Each row was made from one path, in order. Every step used is in the known rows, and no mark comes twice. Write each row's path.
Known rows:
bokim -> vipig -> nuzag: [-0.69 -2.52 -0.12 -1.42  1.03 -2.38 -0.06  4.50  2.82 -2.59  4.77  0.18
  0.28  0.79  1.17 -1.76  1.54  0.24]
feze -> bopan -> nukati -> bokim -> vipig: [-1.11 -1.00  1.40 -0.92  1.22 -3.76 -2.58  2.26 -0.21  0.05  6.11 -1.76
  1.05 -1.36  0.53  0.94 -0.79  0.96]
feze -> bopan: [-2.13  0.15 -1.12  1.48  2.01  1.10 -2.22 -0.54  0.64  0.52  2.55 -1.63
  1.93  1.35  1.11 -1.39  1.42  0.10]
nuzag -> nukati -> bokim -> vipig -> bopan: [-4.37 -1.07  2.67  0.47  1.63 -3.23 -0.15  2.82 -1.21 -2.92  5.21 -1.13
 -2.33 -0.79  1.49 -2.81 -2.06  1.48]
vipig -> bopan -> nukati -> bokim: [-1.57  0.33  0.76 -1.24  0.25 -2.58 -3.02  0.37 -1.28 -1.82  2.44  1.31
  2.00 -2.49  3.19 -1.27 -1.48  0.49]
feze -> bokim: [-3.10 -0.56  1.22 -0.19  1.83 -1.48 -2.46  2.51  2.45  0.98  1.68  1.48
  1.72 -0.59  0.79 -1.79 -0.63 -1.91]
bokim -> vipig -> bopan -> feze -> nuzag -> nukati: [-3.38  0.01  2.83  0.93 -1.45 -4.55 -1.22  1.92  3.22 -3.53  6.21 -3.90
  1.74  0.26  2.28 -2.04 -1.41 -0.03]
feze -> bokim -> vipig -> bopan -> nukati: [-2.77 -1.80  1.26 -3.32 -1.17 -2.22 -6.68  4.13  2.61 -1.31  6.14  3.78
  4.47 -3.69  2.49 -3.08 -1.97  0.19]
feze -> nuzag -> nukati -> bokim -> vipig: [-2.50 -2.04  4.94  0.21  2.87 -6.83  3.57  3.33  1.96 -1.41  5.60 -4.01
 -1.96 -0.16  0.16 -1.28 -2.14 -0.31]
vipig -> nuzag: [-0.62 -0.97 -0.35 -0.71  1.08 -1.67  0.03  1.96  2.42 -2.28  1.66  0.08
  1.69  1.34  1.70 -2.62  1.76 -0.84]
bopan -> nukati -> bokim: [-0.56 -0.18  2.18 -1.04  2.13 -3.73 -1.07  1.62 -1.34  0.55  1.15 -0.15
  1.52 -1.69  1.83  0.56 -1.39 -1.42]
nuzag -> feze: [-3.28 -0.78  0.41 -0.56  2.70 -0.43 -1.09  3.27  0.20  2.33  1.34 -1.26
  1.04 -0.75  1.80  0.27  2.31 -0.11]
nuzag -> feze -> bokim -> nukati: [-4.39 -1.61  4.53 -1.68  0.45 -0.98 -3.86  4.66  3.95  3.53  0.59 -1.31
  3.57 -1.50  1.58 -2.81 -0.57 -1.90]
nuzag -> feze -> bokim: [-4.56 -0.80  1.77 -1.43  1.50 -2.19 -2.81  4.53  2.70  2.47  2.11  0.09
  1.77 -1.74  0.46 -0.81  0.92 -1.19]
vipig -> nuzag -> feze -> bopan -> nukati -> bokim: [-1.24 -0.10  1.35 -2.68 -1.05 -5.56 -1.92  2.63  2.77 -1.34  4.27 -3.03
  2.97 -1.00  0.27 -1.35  2.01  1.12]
bopan -> feze -> nuzag -> nukati: [-2.16  1.21  4.11  1.83  0.47 -4.88  0.75  0.48  2.71 -0.88  1.56 -5.51
  2.64  1.74  1.24 -1.28 -0.96 -2.76]
bokim -> vipig -> bopan -> feze: [-3.36  0.64 -1.14  1.21 -1.20 -1.04 -3.93  1.99  0.24 -2.42  4.51 -0.75
  0.28  0.06  2.81  1.28  0.37  0.49]
nukati -> bokim: [-2.04  0.00  1.04  1.19  3.16 -2.63  1.03  1.21 -1.28  0.04  1.06 -0.84
 -2.10  0.00  0.93  0.89 -0.25 -0.86]
vipig -> bopan -> feze: [-3.08  1.96 -1.26  1.95 -1.03 -0.32 -3.93 -0.48 -0.11 -2.01  1.34 -0.99
  1.67  0.51  3.06  0.19  0.50 -0.43]
bopan -> nukati -> bokim -> vipig -> nuzag -> feze: [-1.04 -2.20  2.56 -4.55 -0.19 -7.00 -0.41  6.87  2.15 -1.20  5.79 -1.38
  0.80 -2.47  0.78  0.44  1.11  0.71]
feze -> bopan -> nukati -> bokim -> vipig -> nuzag: [ 0.26 -1.24  1.07 -2.43 -0.79 -5.68 -1.67  3.03  2.47 -3.18  6.99 -1.74
  1.64 -0.49  0.03 -1.17  0.22  1.21]
nukati -> bokim -> vipig: [-2.41 -1.54  1.22  0.41  3.11 -3.35  0.79  3.64 -0.87 -0.22  4.16 -0.79
 -3.53 -0.55  0.72  2.13 -0.36  0.06]

Which path is each row?
[-2.54 -1.12  2.05 -2.16  0.82 -4.37 -2.91  4.33  0.38  1.61  6.62 -3.21
  1.00 -2.43  0.19  1.85  0.68  1.59]
nuzag -> feze -> bopan -> nukati -> bokim -> vipig
[-4.75  1.07  2.95  1.96 -0.59 -4.96 -1.02  2.34 -1.29 -3.47  4.56 -3.42
 -2.33  0.06  1.22 -0.03 -2.03  0.11]
nuzag -> nukati -> bokim -> vipig -> bopan -> feze
[-4.60  2.14 -0.01  1.13 -2.20 -2.26 -5.48  0.96  2.43 -1.97  2.20  0.50
  2.16 -0.48  1.80 -0.81 -0.69 -1.45]
vipig -> bopan -> feze -> bokim
[-4.21 -1.97  1.81 -4.46 -1.54 -2.85 -6.96  6.15  3.12  0.26  6.74  2.38
  4.48 -4.74  2.18 -2.07 -0.54  1.06]
nuzag -> feze -> bokim -> vipig -> bopan -> nukati
[-2.54 -2.11  1.37 -2.21  0.92 -5.91  1.60  6.52  2.22 -1.83  5.59 -2.16
 -2.77 -0.75  0.02  0.83  2.28  1.25]
nukati -> bokim -> vipig -> nuzag -> feze
[-2.12 -1.18  0.14 -1.90  0.79 -2.20 -0.21  3.97  2.92 -0.78  2.18 -1.31
  1.77  0.32  1.45 -1.83  3.33  0.15]
vipig -> nuzag -> feze
[-4.32 -1.70  0.07 -1.15 -0.20 -1.10 -4.62  3.84  2.80 -1.92  6.16  2.99
  0.72 -1.94  1.55 -2.65 -0.88  0.76]
feze -> bokim -> vipig -> bopan
[-4.24  1.19  2.93  0.73 -3.25 -0.95 -6.70  1.08  3.82 -1.01  0.57 -0.67
  4.03 -0.24  2.90 -2.86 -2.07 -2.17]
vipig -> bopan -> feze -> bokim -> nukati
[-3.07 -0.08  3.87  1.49  3.46 -3.66  1.96  1.29 -1.89 -0.35  0.82 -2.59
 -1.39  0.62  0.46 -1.91 -1.69 -1.36]
nuzag -> nukati -> bokim
[-2.88 -1.28  0.26 -1.33  0.09 -5.22  0.06  4.69  3.25 -2.13  7.42 -3.95
 -2.03  0.45 -0.97  0.06  2.84  2.60]
nukati -> bokim -> vipig -> nuzag -> feze -> bopan
[-3.23  1.49  2.52  1.71 -1.38 -3.65 -1.26 -0.59  2.81 -3.18  2.87 -4.10
  3.17  0.86  2.70 -3.03 -1.32 -0.99]
vipig -> bopan -> feze -> nuzag -> nukati
[-3.59 -1.74  3.44 -0.05  0.96 -5.61  1.51  2.26  2.23 -3.85  7.15 -2.78
 -1.45 -0.90  1.53 -3.17 -2.31  1.18]
feze -> nuzag -> nukati -> bokim -> vipig -> bopan
[-0.87  0.62  1.17 -0.23  1.16 -3.00 -2.57 -0.03 -0.46  0.28  3.00 -1.87
  2.35 -0.82  0.86 -0.02 -0.73 -0.07]
feze -> bopan -> nukati -> bokim
[-2.42  1.69  4.94  2.56  0.87 -7.95  2.62  0.51  1.74 -1.75  1.84 -6.40
 -0.49  1.33  0.16  0.43 -1.96 -2.55]
bopan -> feze -> nuzag -> nukati -> bokim
[-3.81 -0.08 -0.54  0.32  1.70  0.53 -2.67  1.47  1.09  2.13  3.12 -3.20
  2.01  0.36  0.86 -0.55  2.84  1.07]
nuzag -> feze -> bopan
[-2.15 -0.62  4.84  0.88  2.82 -5.93  3.68  0.84  1.70 -1.30  2.66 -4.13
 -0.58  0.42  0.52 -2.43 -1.93 -1.39]
feze -> nuzag -> nukati -> bokim
[-3.32 -1.19 -0.13  0.17  1.26 -2.30 -1.17  2.53 -0.62 -2.53  5.45  0.36
 -3.01 -1.21  1.98 -0.01 -0.46  1.78]
nukati -> bokim -> vipig -> bopan
[ 0.60 -2.01  2.15 -3.25  0.21 -6.58 -0.16  4.84  1.72 -2.82  5.25  0.14
  0.82 -1.34  1.08 -0.50 -0.45 -0.06]
bopan -> nukati -> bokim -> vipig -> nuzag
[-3.66  0.17  1.51  0.47 -0.27 -4.28 -3.51  4.52  2.75  0.08  3.97 -0.69
  0.40 -0.29 -0.05  2.16 -0.62 -2.26]
bopan -> feze -> bokim -> vipig
[-3.44  2.11  3.69  2.31 -1.19 -6.53  0.66 -0.68  1.90 -4.02  3.29 -5.03
 -0.02  0.50  1.62 -1.44 -2.13 -0.83]
vipig -> bopan -> feze -> nuzag -> nukati -> bokim
[-1.05 -1.90  0.51 -4.02 -1.24 -3.35 -3.78  4.99  4.04 -1.03  7.26 -2.10
  4.83 -1.14  0.87 -1.88  2.63  1.93]
bokim -> vipig -> nuzag -> feze -> bopan -> nukati
[-3.54  1.76  1.37  1.36 -0.34 -3.39 -3.54  2.02  2.26  0.37  0.86 -0.79
  1.60  0.35  0.21  0.93 -0.55 -3.08]
bopan -> feze -> bokim
[-3.47 -2.03  1.53 -1.00  1.77 -2.45 -2.52  4.81  2.68  0.61  4.74  1.52
  0.22 -1.16  0.22 -0.70 -0.70 -1.07]
feze -> bokim -> vipig
